Each row was made from one walk, in order. Every step used is in the known rows, and no mark comes twice. Write each row's walk.
In the rows, zero is written as 128.
Known rows
F > X > H > T: 129 104 133 117 136 120 169 143 135 108 138 145 152 134 148 119 116 109
 166 93 97 127 111 132 145 152 139 135 129 123 170 131 113 139 95 132
 162 159
S > A > Q: 131 119 107 124 124 134 136 134 131 108 123 143 132 119 122 135 159 115
 112 157 126 112 143 116 137 121 105 113 131 118 157 131 132 135 136 134
 125 161
S > A > Q > P > M: 134 98 122 115 143 123 100 144 146 106 112 128 123 119 120 128 176 135
 79 150 114 105 155 118 112 116 113 125 139 130 157 136 140 130 138 121
 42 149
T > C > K > A: 124 113 151 136 118 134 95 99 103 131 145 116 128 133 138 127 119 122
 115 89 87 137 115 138 127 117 134 121 133 130 131 112 122 117 121 116
 147 83
K > P > D: 102 110 124 113 99 159 126 147 99 123 114 122 144 117 136 133 174 128
 139 106 140 144 136 127 116 134 133 133 120 113 127 139 152 146 131 121
 91 116
K > C > T > H > X > F: 105 137 107 124 158 128 138 126 156 132 134 119 122 133 160 139 70 124
 165 151 177 125 107 128 129 139 122 131 113 131 98 160 133 114 151 137
 143 151
T > C > K > P > S > A: 144 80 158 143 108 118 100 107 93 137 117 160 120 99 131 133 174 139 129
 116 105 149 138 135 130 114 109 132 140 147 123 100 118 106 115 122 131
 156
F > X > H > T > C > K: 128 90 168 140 124 111 137 102 127 112 154 154 145 116 136 113 106 117
 153 88 77 131 97 139 138 138 121 128 132 133 158 117 99 106 79 129 177
 128
K > P: 113 124 118 112 110 137 131 132 108 116 119 119 123 128 146 129 161 120
 148 106 129 137 139 125 126 136 141 142 126 105 131 133 146 141 135 123
 124 117
T > H: 118 154 106 109 115 131 154 140 153 119 131 131 130 155 138 136 105 125
 143 137 140 125 126 133 121 130 104 121 113 138 122 150 130 122 135 132
 128 112
X > H > T: 126 127 120 127 141 134 156 132 125 113 139 151 134 135 137 125 124 112
 123 102 127 125 115 132 141 129 131 132 142 127 159 132 128 138 112 129
 156 150
C > K > A > Q: 141 153 122 122 131 140 82 117 84 101 129 90 122 120 113 122 137 110 118
 112 119 118 125 129 141 119 139 120 124 116 154 131 140 143 122 124 133
 86
S > A: 123 105 122 126 126 141 147 137 147 125 133 159 147 132 143 138 130 120
 124 129 117 125 143 130 145 124 113 124 136 118 149 123 122 139 137 129
 130 161
P > Q > A > K > C: 120 143 127 130 123 136 104 131 148 138 128 105 133 126 99 130 104 141
 96 113 132 108 125 117 92 134 118 112 119 129 125 122 114 156 145 118
 109 78
T > C > K: 107 119 154 133 106 127 114 91 127 124 141 141 117 128 123 128 107 119
 111 115 103 137 122 139 128 123 109 122 131 111 138 115 115 105 116 125
 148 88
F > X > H: 121 95 127 106 118 121 162 160 148 119 139 123 143 140 137 127 105 114
 173 102 97 126 111 133 133 151 124 130 122 127 169 137 114 133 107 130
 170 128
A > K > C > T > H: 117 161 113 145 140 129 127 129 158 150 140 117 113 134 99 127 82 147
 163 172 162 129 117 125 122 117 118 119 121 147 96 147 127 112 141 139
 150 119
M > P > D: 116 128 117 123 110 159 149 156 113 128 109 130 150 131 136 111 147 134
 126 130 135 127 148 130 126 150 130 140 112 110 141 137 137 148 127 135
 114 117
T > H > X > F: 124 150 112 90 135 128 163 151 153 109 125 122 143 143 165 136 97 105
 134 131 161 109 119 126 136 148 103 129 106 123 121 156 109 127 139 140
 131 136
M > P: 127 139 113 120 119 136 153 143 122 121 112 126 128 142 146 106 133 127
 136 130 126 121 150 128 135 153 140 150 117 104 144 129 130 142 130 136
 148 118
P > K > C: 93 142 135 128 131 125 158 128 168 144 133 118 154 122 119 121 124 136
 104 101 114 137 138 130 111 131 137 119 126 117 125 116 159 143 141 119
 131 114
Q > A > S: 152 133 143 125 108 140 123 134 140 130 111 115 120 168 134 142 119 129
 136 112 106 144 125 137 142 133 141 128 134 118 114 127 122 143 131 127
 114 112
H > T > C > K > A > Q: 138 136 145 145 135 127 90 78 74 104 135 122 118 114 126 114 157 112 103
 109 95 125 113 123 130 115 140 117 135 121 137 114 131 120 108 123 130
 112
X > H > T > C > K > A > Q: 152 120 139 154 138 126 97 96 77 108 146 119 121 111 119 115 155 114 105
 100 104 116 95 126 125 105 127 115 140 153 147 121 128 115 96 123 169
 112
K > C > T > H: 101 141 101 142 140 134 128 114 157 142 141 131 108 147 133 140 77 143
 174 157 159 140 113 135 114 122 124 123 122 146 101 152 153 110 148 128
 140 126
A > K > P: 130 143 131 111 110 133 129 147 111 128 119 109 128 115 112 117 163 123
 138 122 135 123 141 115 135 132 137 140 126 105 123 127 121 140 128 133
 135 111
A > S: 134 141 138 118 116 148 140 133 130 129 112 120 113 153 129 138 107 119
 146 131 139 157 136 138 156 133 148 129 136 105 136 129 122 135 118 139
 132 141
Q > P > S > A > K: 169 113 143 122 132 107 136 168 129 137 112 145 124 123 102 143 161 145
 94 136 126 121 160 121 129 117 117 134 139 129 141 110 101 129 128 130
 80 179
H > X: 115 132 93 102 130 139 158 137 143 110 133 128 124 137 151 142 121 108
 125 129 141 130 139 128 151 142 143 133 131 99 151 127 120 147 130 131
 125 147
M > P > Q: 122 143 99 107 113 143 140 146 98 124 105 131 128 131 137 110 123 122
 115 150 165 115 154 121 114 159 133 143 110 111 153 128 121 154 132 131
 124 113
H > T > C > K > A > S: 155 128 180 154 135 141 92 83 84 130 127 126 124 133 144 121 121 122 130
 93 104 160 116 145 155 112 166 128 149 127 116 108 113 119 96 129 140
 140
Q > A > K > C > T > H > X: 146 154 95 143 142 120 119 131 174 139 145 109 123 140 126 142 100 151
 152 160 147 110 115 121 129 125 124 121 119 155 74 144 117 131 151 131
 126 114
F > X > H > T > C > K > P: 133 78 169 143 114 110 120 100 99 110 148 143 145 103 149 107 154 123
 174 76 82 132 102 133 131 137 134 140 131 138 137 119 115 110 82 124
 175 128
C > K: 114 146 137 118 120 139 110 113 125 109 135 131 127 129 120 127 96 113
 124 109 123 131 130 143 149 130 125 131 127 103 155 129 124 133 121 126
 139 93
S > A > K > C > T > H: 132 134 117 160 148 131 124 135 170 155 145 144 137 121 108 131 97 153
 159 181 157 120 128 124 134 105 101 114 130 164 92 140 119 111 147 141
 148 163
M > P > S: 141 139 115 115 120 119 155 155 105 131 92 132 107 140 133 115 139 132
 135 133 128 137 154 131 133 158 142 152 116 116 153 120 126 143 121 139
 135 141
S > A > Q > P: 147 105 116 125 131 122 125 138 127 101 124 136 124 128 126 142 179 130
 99 146 129 104 147 114 114 112 115 125 133 113 148 132 142 127 141 122
 76 158
A > K: 123 157 129 110 119 132 144 150 136 130 126 120 129 131 102 123 120 119
 116 134 130 122 139 120 144 133 122 126 128 102 143 126 106 136 124 138
 140 112

Write each row's walk
117 136 118 137 138 103 129 120 129 134 124 106 114 114 97 130 165 145
 101 163 145 122 137 115 90 116 150 128 127 115 112 129 183 121 151 113
 77 120 -> A > Q > P > K > C > T
125 133 136 103 117 107 162 149 143 126 123 123 151 135 123 130 167 134
 78 115 121 123 150 125 104 129 138 136 124 110 127 119 152 135 141 112
 71 110 -> Q > P > K
122 127 110 104 102 138 120 136 124 120 119 128 131 144 133 143 119 118
 95 120 128 114 126 123 101 147 115 122 118 120 138 128 120 155 144 113
 89 83 -> P > Q > A
123 143 101 101 138 125 150 145 135 124 125 133 124 139 160 141 90 103
 156 173 180 118 112 125 143 145 112 138 112 121 107 161 115 115 144 144
 133 148 -> C > T > H > X > F
105 154 114 136 133 119 153 128 163 157 135 128 142 129 118 126 108 146
 141 161 153 139 123 131 107 121 124 120 117 152 85 140 165 117 151 125
 129 119 -> P > K > C > T > H
129 153 125 113 113 121 178 157 130 137 109 126 163 126 132 95 162 130
 103 134 118 117 160 125 128 152 140 145 111 112 126 117 144 149 132 135
 137 109 -> M > P > K
129 153 83 100 126 132 164 144 158 108 134 129 131 148 155 145 112 121
 144 146 157 119 133 130 137 135 118 124 115 136 124 146 118 135 134 134
 124 139 -> T > H > X
151 101 143 128 123 129 94 128 92 123 108 150 132 99 130 133 165 132 141
 109 124 143 151 138 153 119 124 138 135 136 139 113 128 136 119 124 121
 158 -> C > K > P > S > A
152 93 146 141 106 110 94 102 78 119 108 145 103 87 107 132 200 133 121
 144 113 136 138 120 121 111 102 121 134 145 128 107 127 105 114 127 127
 155 -> T > C > K > P > S > A > Q
125 136 130 154 134 125 103 124 152 151 136 113 115 136 103 132 106 144
 137 135 111 124 116 122 124 128 135 126 132 121 100 126 127 134 150 125
 135 93 -> Q > A > K > C > T
154 125 134 120 127 122 146 166 133 147 112 152 131 115 98 135 141 130
 110 147 126 129 151 122 154 125 108 121 137 132 150 107 93 136 121 143
 127 178 -> P > S > A > K
107 109 169 135 128 126 75 78 107 115 122 145 122 100 140 102 159 126
 107 98 95 142 133 135 131 128 138 143 143 126 124 117 131 116 102 121
 98 109 -> H > T > C > K > P > M
110 126 147 111 126 142 63 118 116 113 117 113 126 105 128 108 140 124
 126 101 117 135 144 141 140 133 137 145 131 122 143 133 141 140 118 121
 100 82 -> C > K > P > M
113 153 90 127 143 119 162 131 169 146 139 125 145 123 135 134 112 140
 140 170 168 135 128 128 125 125 139 124 118 149 87 138 153 128 148 127
 124 145 -> P > K > C > T > H > X
118 81 149 131 120 109 177 121 139 122 146 156 142 134 148 119 126 116
 156 98 77 132 100 129 123 146 124 127 132 135 152 119 107 110 92 130
 171 154 -> F > X > H > T > C
151 121 171 144 118 143 88 101 96 141 129 106 117 141 132 131 108 128
 136 101 105 160 118 146 147 111 154 123 141 132 118 112 114 111 107 128
 149 107 -> T > C > K > A > S
126 111 155 152 128 126 128 91 118 117 153 163 127 120 127 120 116 118
 110 97 108 130 101 141 135 115 111 123 144 137 146 117 113 106 96 125
 175 120 -> X > H > T > C > K
138 104 124 119 128 127 149 150 131 135 109 164 125 131 130 146 136 126
 120 131 120 142 146 133 144 131 115 125 139 131 157 112 117 138 129 130
 118 188 -> P > S > A
129 119 159 148 135 132 100 83 91 120 145 136 136 126 148 118 129 117
 110 82 89 137 115 137 138 118 149 128 142 125 132 107 123 121 107 119
 137 114 -> H > T > C > K > A
151 134 138 122 128 154 117 142 105 137 113 96 124 157 144 135 118 121
 150 104 126 156 129 139 155 125 172 129 139 121 130 127 127 147 121 131
 131 136 -> K > A > S
110 131 124 90 135 134 156 144 137 111 122 121 137 131 163 136 109 93
 119 113 143 117 126 124 147 155 126 136 120 87 150 136 109 141 135 136
 133 144 -> H > X > F
120 147 95 118 121 130 141 136 134 133 130 142 112 152 133 139 97 123
 163 179 159 135 119 132 132 130 116 128 119 137 111 152 134 112 140 134
 129 123 -> C > T > H
90 121 112 145 141 139 121 108 140 141 136 129 101 135 129 137 89 132
 159 140 140 148 120 134 126 130 148 129 136 109 132 132 153 124 145 126
 144 132 -> K > C > T
120 158 119 126 157 125 135 139 160 141 135 108 127 120 127 131 75 126
 155 166 185 111 110 118 136 133 114 128 112 133 93 154 108 115 146 147
 153 143 -> A > K > C > T > H > X > F
156 138 131 124 137 124 69 120 80 93 130 83 115 126 120 129 157 125 104
 101 119 106 133 127 118 110 150 130 126 114 147 133 148 135 128 111 83
 84 -> C > K > A > Q > P
136 155 114 107 120 122 143 151 105 128 117 88 152 120 112 117 184 112
 87 127 113 117 138 113 118 129 146 115 121 125 133 120 159 152 135 122
 112 104 -> P > K > A > Q
134 106 152 128 134 114 48 104 101 113 125 86 103 119 115 116 164 138 71
 112 87 115 129 127 95 110 133 124 133 141 138 125 140 107 120 110 59 69 -> T > C > K > A > Q > P > M
119 139 121 137 138 103 144 131 161 148 137 121 136 137 122 132 129 162
 126 151 155 131 133 131 84 115 134 130 118 151 77 143 175 108 156 113
 82 116 -> Q > P > K > C > T > H
152 90 131 119 132 112 138 154 126 127 111 156 119 136 135 153 158 141
 106 122 123 132 154 132 120 123 124 137 139 128 149 115 126 127 136 119
 68 184 -> Q > P > S > A
105 119 140 133 120 124 159 94 127 122 135 165 121 138 144 126 134 116
 107 118 101 140 121 126 123 135 129 127 140 108 132 112 121 114 116 127
 131 147 -> H > T > C
129 145 71 109 130 130 152 137 140 121 133 138 112 145 152 148 103 118
 164 188 175 129 125 129 148 133 130 135 123 135 111 152 124 122 139 137
 123 151 -> C > T > H > X
153 126 136 156 150 122 137 153 138 156 107 134 132 108 110 106 137 162
 131 135 127 123 162 124 136 133 127 136 127 140 135 105 111 143 128 145
 155 181 -> M > P > S > A > K > C
147 115 135 129 117 135 128 150 123 131 123 134 150 104 122 123 179 127
 133 131 126 115 152 114 146 119 120 134 136 123 121 120 113 141 132 136
 136 155 -> S > A > K > P
117 101 135 143 126 123 163 111 128 126 147 163 122 136 139 125 132 120
 111 109 109 133 104 129 118 126 114 124 145 138 143 119 118 109 108 128
 166 145 -> X > H > T > C
132 156 106 141 124 131 97 131 145 152 132 115 122 135 98 137 86 151 134
 173 168 110 113 116 88 125 104 111 111 163 81 147 119 128 153 123 109
 84 -> P > Q > A > K > C > T > H
124 145 141 143 129 129 114 130 170 136 138 102 133 139 107 129 113 147
 116 95 94 115 121 122 114 129 124 119 126 122 113 123 123 146 146 122
 134 82 -> Q > A > K > C
126 155 107 134 136 98 134 127 145 133 126 104 119 125 100 131 156 156
 118 180 162 114 132 115 75 109 126 121 113 150 84 150 184 107 155 118
 76 114 -> A > Q > P > K > C > T > H
147 133 118 154 149 118 128 146 152 167 122 151 115 119 97 139 104 158
 158 183 159 137 130 126 134 110 102 116 131 175 99 130 115 110 139 141
 136 188 -> P > S > A > K > C > T > H
168 112 175 161 139 142 96 99 86 135 139 125 126 131 135 119 119 126 134
 83 107 151 99 147 154 103 154 126 155 159 126 114 111 113 86 128 175
 138 -> X > H > T > C > K > A > S
120 137 116 142 126 135 92 125 131 152 128 114 115 123 95 134 98 140 117
 155 152 116 120 115 102 133 130 122 125 129 112 128 118 144 150 120 109
 91 -> P > Q > A > K > C > T
143 105 154 156 141 130 107 100 93 125 155 135 138 124 141 118 127 120
 114 73 95 127 96 140 135 111 135 124 146 156 141 113 120 118 101 119
 174 115 -> X > H > T > C > K > A
109 151 119 116 150 115 161 138 166 147 129 119 155 117 145 128 100 125
 134 156 174 122 116 123 120 138 122 126 111 137 83 145 144 121 153 134
 133 143 -> P > K > C > T > H > X > F
105 142 124 144 142 135 120 122 142 152 138 120 106 121 96 126 93 135
 147 155 147 136 126 122 135 124 141 128 134 112 122 128 127 125 137 135
 152 127 -> A > K > C > T
